Known rows, with every way that one mark hangs from another
[N D]: [  9.2 -17.1   5.9   5.8   7.6   8.5  20.2  15.7  -5.3   4.8  -6.3 -19.9
  -0.6 -10.8  -7.5   8.5   3.5   2.8  10.3   1.2   1.1 -18.6   6.4]
[N B D]: [ 17.5 -22.4   6.4  23.1  26.1  17.0  26.6  15.8   1.9  12.5 -10.6 -26.4
  -4.5  -8.7 -14.1  11.0   7.1  19.7  28.8   6.6  -4.1  23.4   3.6]
[V U]: [ -3.9   9.0  -9.2   1.3  11.6   0.3  -3.5 -26.6   3.8  -0.9  17.7  -1.8
  -4.0   5.7  39.5  -2.6   3.2   9.1   2.2 -20.7  11.7  -8.6   0.4]
[S [U [V N X]]]: [  6.0   8.3  -1.4 -35.1  13.9   2.5  15.1 -63.2  10.1 -22.3  37.7  -4.2
  19.7  -0.5 -10.8 -29.4  17.9 -29.8  38.8  54.9  33.2  -9.7  -0.8]
[U S [V N X]]: [  6.7  18.8  -9.4  19.7  32.0   0.5   7.8 -15.5  13.2 -18.5  32.4 -52.3
  35.9 -17.5   1.5 -36.3  27.9 -19.5  29.2  44.2  31.3   3.3  -0.7]
[C [U S]]: [-10.0  17.6  -7.8  -0.5 -23.2  13.4   2.5  43.1  -1.3 -17.7 -15.7 -36.9
  13.9  -3.0  -2.9  16.8 -11.3  -4.1  -0.6  21.8  11.3  36.2   9.7]
[N B [V [U S] X]]: [  8.3  25.6 -20.8  31.5  36.9   5.7  -8.5   7.2  21.2  -1.7  30.8 -37.2
  21.9   4.8  32.0  13.0  25.3  34.2  49.9  14.0  17.0  72.7 -29.9]
[C [U S V]]: [-20.0  25.7  21.1  12.8 -21.3   8.2   9.6  20.3  10.2 -22.2   1.1 -43.3
  18.0  -6.3  -3.8  25.5  -3.7 -25.5  -0.6  33.8  18.0  47.8  25.1]
[U S [V [N B] X]]: [ 17.0  18.8  -6.3  35.2  45.3   7.2  13.9 -13.5  20.7  -8.4  27.1 -63.4
  35.7 -19.5  -6.2 -31.7  33.0  -1.0  51.5  50.9  28.8  41.2   1.2]
[U S [V X]]: [-14.9  16.6  14.9  19.3  19.5   1.7  -5.0 -13.8  10.9 -12.0  23.0 -33.2
  31.9  -3.7  -4.1  -1.0  28.6 -17.8  16.8  44.5  22.1  13.8 -18.9]
[D [N B [V U]] X]: [  2.2  22.4  -2.8  55.1  12.9   8.9 -17.1 -24.7   6.9  14.3   8.7  24.2
  22.3  20.4  20.0  67.3  21.0  14.5   9.8 -70.6  -6.1  58.0   4.5]
[C [U S [V N]]]: [  0.9  31.9  -4.0  16.7 -10.3  10.4  26.9  17.6   8.2 -26.1  13.1 -62.5
  22.7 -17.2   2.2  -9.4  -3.8 -25.1  17.4  35.8  28.9  34.2  44.1]
[N B D [V U]]: [ 18.3  -5.7   4.4  28.1  24.7  11.8  24.5  15.7  14.9  12.6  18.1 -28.7
 -10.6  -4.3  29.3  31.4   5.1  31.6  41.4 -11.3   8.8  47.3   7.1]
[D [N B] X]: [ -2.4   4.2  -0.7  44.7   9.4  15.5 -20.4 -20.1  -4.8  14.9 -20.7  17.9
  32.2  10.1 -20.3  47.5  20.7  -2.7  -2.5 -47.5 -15.6  34.2   1.8]
[V N X]: [ 30.2   5.4 -30.5  -3.1  22.0  -1.9   1.7 -11.5  -3.0  -9.5  21.8  -4.8
  11.6   0.6   2.1 -45.3  21.9  -0.9  21.2  27.9  22.9 -17.0 -14.6]
[V U X]: [  4.7  12.3 -16.8  -4.2  18.4   1.4 -15.3 -38.9  -0.6  -2.6  29.2  13.2
  -2.9  14.2  33.9 -15.3  28.1  10.6   2.1   7.1  19.4 -13.6 -37.3]
[N [D X]]: [ 12.9 -18.6   6.1  43.1  11.3   9.4  27.1  -1.8 -12.0   8.6 -17.4 -17.2
  10.5   4.0 -10.4  15.8   9.0  -4.0   8.9 -34.5  -6.5 -26.0  -2.1]
[U V]: [ -8.1   9.1  28.4  14.4  -2.1  -5.3   8.1 -21.6   6.9  -1.6  16.0  -8.6
   0.4  -4.3  -3.6   8.8   7.3 -22.4  -1.5  13.2   8.2   8.9  12.0]
[C U]: [  1.9  11.1  -1.8 -10.8 -29.5   9.8   4.2  20.3  -8.3 -14.3 -13.8   7.1
 -13.2   5.4  -7.3  16.2  -9.0 -11.8  -8.5  16.1   9.1  32.3   6.7]
[V [N B] [U S]]: [ 14.7  15.2 -38.3  27.9  49.7  12.9   8.2  -9.8  17.8  -9.9  20.3 -71.2
  27.6 -24.1  39.2 -31.3   5.1  31.8  49.9 -11.4  21.3  21.3  20.8]
[U [V N]]: [  9.0  12.1   4.2  13.7  13.0  -4.4  23.1 -23.9  14.3  -8.6  27.9 -21.7
   8.9 -14.7   0.3 -23.5   6.0 -25.7  13.3  15.4  20.1  -2.1  30.7]

Rows
[-12.0   5.3  18.4 -33.9   7.8   1.7  -3.1 -63.0   5.4 -15.9  26.2  17.5
  12.9   8.2 -15.8   2.6  15.1 -30.8  23.1  53.6  25.4   7.2 -19.9] => [S [U [V X]]]
[-19.0  26.6  -9.6  25.9  27.6  20.0 -25.4   4.5  16.2   3.8  13.8 -23.5
  39.8  -2.4  33.8  59.0  10.0  27.3  20.9 -25.0   4.5  71.4  13.9] => [D [N B [V [U S]]]]
[-24.7  32.4  -4.0   6.9   7.6  13.5 -29.4   7.0   8.0  -5.9  19.9 -12.8
  40.7   0.6  44.7  50.0   6.4   7.9  -0.4 -32.3   4.7  26.2  11.5] => [D [N [V [U S]]]]
[  4.9   7.7  -9.4  20.6  33.3  14.2   5.5  18.5   9.2  -7.0  25.0 -44.2
  18.1   0.4  36.6  15.1  21.7  25.4  35.9  12.5  20.6   6.4 -26.2] => [N D [V [U S] X]]
[ -8.9  16.1 -22.9   5.9  28.1   6.7 -20.3 -22.7   2.3  -8.8  24.0 -27.5
  21.9   3.2  37.7 -12.7  22.4  16.4  17.6   9.5  21.5  -7.5 -35.0] => [V [U S] X]
[  2.2  25.9 -10.2  13.3  23.7  13.8 -33.0 -20.2   4.6   4.6  29.1  26.8
  16.8  14.6  26.4  44.4  36.1  23.2  13.9  -4.6  12.3  62.2 -23.9] => [D [N B [V U X]]]
[ 29.0  10.4   4.2   8.9   0.5  15.0  37.7   4.5  -1.4 -16.6  19.9 -31.7
  -6.2  -3.4  -9.6 -15.2  22.8 -29.1  19.3  61.8  34.7   4.8  10.0] => [C [U [V [N D] X]]]
[ 22.2  16.4 -45.7  24.9  56.1  16.4  -2.2 -23.8  13.3  -6.8  29.9 -56.6
  28.7 -11.7  36.3 -42.1  25.8  32.3  51.1  14.1  34.4  23.7 -12.8] => [V [N B] [U S] X]
[ -0.1  27.1 -17.3  15.5  23.0   3.4 -12.6   5.8  12.9 -13.4  33.9 -26.9
  23.6   8.5  42.4   9.2  19.2  18.3  28.6   9.7  22.5  28.9 -33.4] => [N [V [U S] X]]
[ 21.3  27.2  -4.3   1.0 -13.1   3.9  18.4 -11.1   1.8 -22.7  27.4 -11.4
  -0.2   2.8  -4.9 -22.5  18.1 -33.3   9.2  56.3  36.7  23.6   4.8] => [C [U [V N X]]]
[ -7.5  24.0  -1.8  13.8  16.5  14.2 -22.4  -9.9  10.9   8.7  19.3  16.5
  13.7   8.8  29.9  56.4  13.3  22.6   7.8 -30.4   4.4  62.8   9.4] => [D [N B [V U]]]
[ 24.7  -2.3 -22.3   5.7  31.2  12.3  30.3 -18.9   2.1  -1.7  23.8 -39.5
  -2.7 -13.5  41.2 -29.4   2.2  14.8  27.4 -17.8  21.3 -45.4  22.7] => [V [N D] U]
[ 37.6  -8.2 -29.2  66.5  45.2  15.3  39.2 -33.0  -0.2  12.5   6.7 -45.5
   7.0  -8.5  21.4 -14.9  18.1  25.9  46.7 -47.3  13.7  -5.5  16.2] => [V [N B [D X]] U]
[ -8.3  23.7 -10.7  16.6   9.1   0.6  -5.0  15.9  16.9  -8.3  24.3 -36.4
  20.6  -0.1  46.9  21.6  -1.7  21.6  25.1 -14.5  12.6  33.5   5.6] => [N [V [U S]]]
[-13.6  25.8  -0.6  -3.5   0.6  11.9 -23.1 -11.8   3.6   0.5  24.0  26.1
  12.3  14.6  38.4  52.6   8.5   5.5 -14.3 -39.3   5.2  18.5  11.2] => [D [N [V U]]]
[ 17.6  -7.5  10.0  48.8  -1.7  -1.4  31.8  22.9  -3.0   6.1  -5.8 -12.1
   6.2  13.4 -11.4  38.9   3.3   2.6  21.0 -35.9  -6.7   8.7   1.0] => [N [D X] V]
[ 38.9  -8.6   3.6  35.3  43.3  11.0  39.8 -17.9  10.2   4.0  23.5 -45.1
   5.8 -15.4 -13.6 -23.6  37.6  -4.0  48.8  45.7  27.8  17.8   3.6] => [U [V [N B D] X]]
[ 40.4   2.0 -26.7  14.2  33.8   6.6   5.6 -10.5   3.2   0.9  16.5 -18.0
   8.1  -6.4  -8.0 -40.3  28.3  14.4  36.8  31.8  18.9  27.2 -13.2] => [V [N B] X]
[  8.5  15.4  -0.3   8.2  15.6  14.0 -31.3  13.3   2.9   7.7  11.2  21.9
  20.4  14.2 -12.7  48.8  33.7  10.7   8.9  16.6  -1.5  73.1 -21.3] => [D [N B [V X]]]
[ 18.6   7.4  -4.3 -18.1  27.9   5.5  15.2 -63.4  15.0  -9.8  32.0 -14.7
  17.3  -4.1 -22.9 -25.2  21.5 -17.1  58.1  62.0  30.1  35.8  -1.5] => [S [U [V [N B] X]]]
[ 33.9  -9.1  11.2  74.9  35.4   6.4  52.1 -22.6   5.8   9.3   5.9 -51.2
  14.8 -11.9 -19.2  -5.5  19.9 -13.0  47.2 -16.4   9.1  11.8  28.0] => [U [V [N B [D X]]]]
[ 22.3   6.1 -35.5  13.0  51.9  20.6  16.1  -9.4   0.2 -12.0  25.4 -68.4
  30.2 -13.8  42.0 -40.6  25.5  20.2  37.7  12.0  32.4 -43.8  -8.3] => [V [N D] [U S] X]
[ 25.8 -18.8   6.5  60.2  24.7  12.1  29.4  -0.4  -3.2  17.1 -21.2 -25.3
   8.0  -0.8 -22.9  22.1  13.2  13.0  31.7 -30.7  -7.2  16.9   0.5] => [N B [D X]]
[ 21.7  -2.3 -33.5  32.7  55.5  23.5  31.8   3.1  16.6  -5.0  14.5 -89.3
  24.3 -31.8  34.3 -21.6  10.4  38.2  57.0  -2.7  21.9   4.5  26.6] => [V [N B D] [U S]]
[ 28.7  -0.5  -4.4  28.7  35.5  13.5  12.7   1.5   8.4   7.4  28.2 -18.0
  -7.6   7.3  25.0  22.4  26.4  32.3  45.6  12.0  19.9  47.0 -27.9] => [N B D [V U X]]
[-20.4  33.4 -12.6   3.8  17.1  14.4 -39.9  -6.1   1.6  -7.6  30.1  -1.3
  44.7  11.0  37.4  42.1  29.7  11.1   3.2  -6.9  14.2  24.2 -18.7] => [D [N [V [U S] X]]]
[  0.2  23.4  18.8   0.0 -20.6   2.4   0.3  -8.6   0.0 -16.3  18.4   9.0
 -10.2  17.6 -12.9  15.8  19.4 -33.9  -5.9  56.8  30.0  37.9 -15.9] => [C [U [V X]]]
[ -2.0  19.7  -0.1  -7.1  -2.0  10.0 -30.7   7.0  -4.4   1.2  17.8  37.2
  18.2  20.4  -2.0  44.1  29.7  -5.3  -8.6  12.9   5.0  30.6 -23.3] => [D [N [V X]]]
[ 13.0  -0.8   7.0  69.1  30.7   6.4  46.6  -6.2   7.4  -9.0   7.9 -79.1
  44.9 -19.6  -9.3  -8.3  15.6 -20.3  38.6 -16.3  16.0 -21.4  33.5] => [U S [V [N [D X]]]]
[  7.2  13.2   7.9  53.6  -0.4   9.9 -13.7   5.1   0.5  14.5  -6.5  21.2
  29.7  18.4 -17.3  68.2  15.0   6.8   9.7 -49.4 -14.6  68.0   6.0] => [D [N B V] X]
[  9.4  27.4  -1.6  30.0   4.6  16.2  31.3  18.4  18.9 -17.5   7.7 -71.9
  21.5 -23.5  -7.2  -6.3   0.6 -11.5  39.9  42.4  25.3  76.1  42.7] => [C [U S [V [N B]]]]
